Known rows, with every way that one mark hangs from another
dume[gomila[lodu[vaza]]]: [-1.24 -2.45 -1.43  1.79 -0.25  1.90  1.31 -1.34  1.75  1.90 -1.00  0.32
 -2.49 -1.06  0.90]
rigot[lodu[gatad[dasur]] vaza]: [-1.85 -3.47  1.87  2.55  6.39  2.73 -1.25 -2.29 -1.53 -2.78  2.02  1.54
 -2.39 -0.51 -2.70]
gatad[dasur[dume[gomila[lodu[napo rigot vaza]]]]]: [-4.26 -4.67 -4.01  0.81 -0.07  3.97  1.54 -0.66  2.18  0.92  1.40  2.93
 -2.62 -5.52 -3.11]
rigot[lodu[gatad napo vaza]]: [-3.13 -6.75 -1.21  0.87  1.43  4.89 -0.65 -1.40 -2.99  0.96  3.89  0.79
 -4.34 -2.57 -0.65]
lodu[gatad[dasur[dume[gomila]]] napo rigot]: [-5.09 -2.80 -2.60  1.88  0.41  1.97  1.82 -2.33  0.49 -0.15  0.80  2.27
 -0.62 -4.97 -4.06]
lodu[gatad[dasur] rigot vaza]: [-3.14 -5.32 -2.67  0.47  1.91  2.62  0.22  0.15 -0.28  1.73  2.31 -1.77
 -0.66 -3.40 -0.21]
rigot[vaza]: [-0.21 -3.25  0.80  0.80  2.52  0.62  0.95 -1.17 -0.90 -1.20  1.67  1.89
 -2.18  0.88 -1.81]
gatad[dasur[dume[gomila[lodu[rigot]]]]]: [-2.40 -0.70 -1.19  1.83  1.35  0.27  2.12 -0.91  3.84 -0.13 -2.41  2.79
  0.24 -3.62 -3.06]
lodu[napo]: [-1.58 -2.98 -1.34 -0.09  0.81  2.24  1.43  0.19 -0.85  0.09  2.72  1.48
 -2.77 -1.92 -0.57]
gomila[gatad[dasur[dume]]]: [-1.77 -1.45  0.54  1.75  3.65  2.41 -0.35  1.87  3.80 -2.41 -2.24  1.91
  0.95 -3.50 -2.50]
dasur[dume[gomila]]: [-1.79 -0.24  0.28  2.92 -0.52  0.28  2.19 -1.97  1.77 -0.77 -1.90  3.57
  0.10 -1.79 -2.28]
dume[dasur gomila[lodu[gatad vaza]]]: [-0.88 -1.06  0.97  1.59  0.22  2.06  1.05 -5.14 -0.55  2.38 -1.54 -0.82
 -1.85 -1.13  0.43]
dasur[dume[gomila[lodu]]]: [-1.19  0.21  1.15  2.41 -0.61  0.02  1.95 -1.47  3.34 -0.13 -3.30  3.36
 -0.95 -1.26 -2.19]
gatad[dasur[dume[gomila[lodu[vaza]]]]]: [-2.73 -1.29 -0.65  2.91  1.02  3.32  0.05 -0.20  3.61 -0.53 -1.40  2.43
 -1.37 -3.71 -1.65]
dasur[dume[gomila[gatad lodu[napo rigot[vaza]]]]]: [-2.54 -5.48 -1.11  0.31  0.42  0.65  2.48 -2.68  2.33 -0.46 -1.39  3.94
 -2.63 -1.48 -5.86]
dasur[dume[gomila[gatad lodu[rigot]]]]: [-1.60 -2.39 -0.70  1.12 -0.12 -1.20  2.74 -1.22  4.46  1.05 -5.27  2.12
  0.41 -1.93 -3.32]

Rows
[-2.41 -2.51  0.85  0.94  1.58  0.75  0.40  0.38  2.60  0.16 -1.51  1.27
 -0.02 -3.44 -2.89]
gomila[lodu[gatad[dasur[dume]] rigot]]
[-2.46 -6.38 -2.17  0.00 -0.52  1.33  1.27 -0.71 -1.40  2.86  1.43 -1.48
 -1.07 -1.77 -0.15]
lodu[gatad rigot vaza]
[-1.81 -0.03 -1.77  2.73  4.07  1.49  0.84 -0.66  3.49 -1.29 -2.59 -0.25
  0.53 -2.25 -0.29]
dume[gomila[gatad[dasur]]]
[-4.78 -4.41 -1.57  2.12  1.42  2.07  1.45 -3.80 -0.60 -1.57  2.08  3.44
 -1.81 -3.17 -5.90]
lodu[gatad[dasur[dume[gomila]]] napo rigot[vaza]]
[-1.11 -4.39  2.45  2.09  4.00  1.27 -0.23 -3.05 -2.43 -1.38  1.44  1.72
 -2.88  1.14 -2.45]
rigot[lodu[gatad] vaza]
[-0.22  0.26  0.35  1.13  2.64  0.55  2.34 -4.53  0.80  0.27 -3.31  0.46
  0.74 -0.96 -0.50]
dume[dasur gomila[gatad]]
[-1.90 -5.77 -2.03 -1.07  4.72  2.38  0.80  0.21  1.87 -1.09  1.37  0.95
 -3.36 -2.00 -3.50]
gomila[gatad[dasur] lodu[napo rigot[vaza]]]
[-3.53 -6.94 -2.86 -0.81  1.58  4.66  0.13  2.35  3.20  0.44  0.55  1.71
 -2.22 -5.50 -3.31]
gomila[gatad[dasur[dume]] lodu[napo rigot vaza]]
[-2.25 -5.87  1.03  1.11  3.41  2.99 -0.11 -3.03 -3.48 -1.60  3.93  2.41
 -4.75 -0.08 -3.22]
rigot[lodu[gatad napo] vaza]
[-1.94 -5.35  0.24  1.65  2.04  3.40 -0.70 -1.36 -1.88  0.94  1.65  0.12
 -2.57 -1.30  0.05]
rigot[lodu[gatad vaza]]
[-5.22 -3.36 -2.10  3.17 -0.12  5.31 -0.28 -1.60  0.24 -0.55  1.93  1.81
 -2.19 -5.03 -2.79]
lodu[gatad[dasur[dume[gomila]]] napo vaza]
[-1.60 -1.74 -0.69  1.18 -1.03 -1.12  3.18 -1.79  2.94  1.30 -3.05  3.17
 -0.25 -1.93 -2.75]
dasur[dume[gomila[lodu[rigot]]]]
[-2.23 -2.47 -0.51  2.09  3.11 -0.05  1.28 -3.47  1.15 -0.28 -0.78 -0.01
 -1.71 -0.39 -2.83]
dume[gomila[lodu[gatad[dasur] rigot[vaza]]]]
[-3.18 -4.58 -0.85  1.65 -2.48  0.68  1.86 -2.22  1.58  2.73 -2.15  1.03
 -0.98 -2.50 -2.47]
dasur[dume[gomila[lodu[gatad rigot vaza]]]]
[-2.97 -4.85  0.37  1.63  5.71  4.56 -1.25 -2.37 -2.56 -2.64  4.51  2.18
 -4.31 -1.69 -3.48]
rigot[lodu[gatad[dasur] napo] vaza]
[-5.02 -6.86 -2.86  0.33  0.13  4.82  0.23  0.28 -0.60  0.66  3.60  1.25
 -1.85 -5.75 -3.41]
lodu[gatad[dasur[dume]] napo rigot vaza]
[-3.62 -2.37 -2.99  1.07  1.37  1.47  1.64 -2.11  1.19  1.16  0.27 -0.41
 -2.28 -3.32 -1.53]
dume[gomila[lodu[gatad[dasur] napo rigot]]]
[-2.70 -4.51 -0.30  2.20  4.43  4.57 -1.75 -0.67 -0.98 -0.24  2.24 -0.19
 -2.14 -2.95 -0.19]
rigot[lodu[gatad[dasur] vaza]]
[-3.12 -5.95 -1.69  0.50 -0.60  4.21 -0.03 -0.33 -2.12  1.62  3.62 -0.67
 -3.54 -2.37 -0.32]
lodu[gatad napo vaza]
[-2.25 -4.24 -0.47  0.74  3.93  0.73  0.56 -1.55 -0.93 -0.73  2.01 -0.10
 -1.02 -0.96 -2.85]
lodu[gatad[dasur] rigot[vaza]]
[-1.11 -0.62  1.23  2.44  0.26 -0.14  1.43 -0.82  4.81 -0.40 -5.51  2.28
 -0.27 -1.37 -2.32]
dasur[dume[gomila[gatad lodu]]]
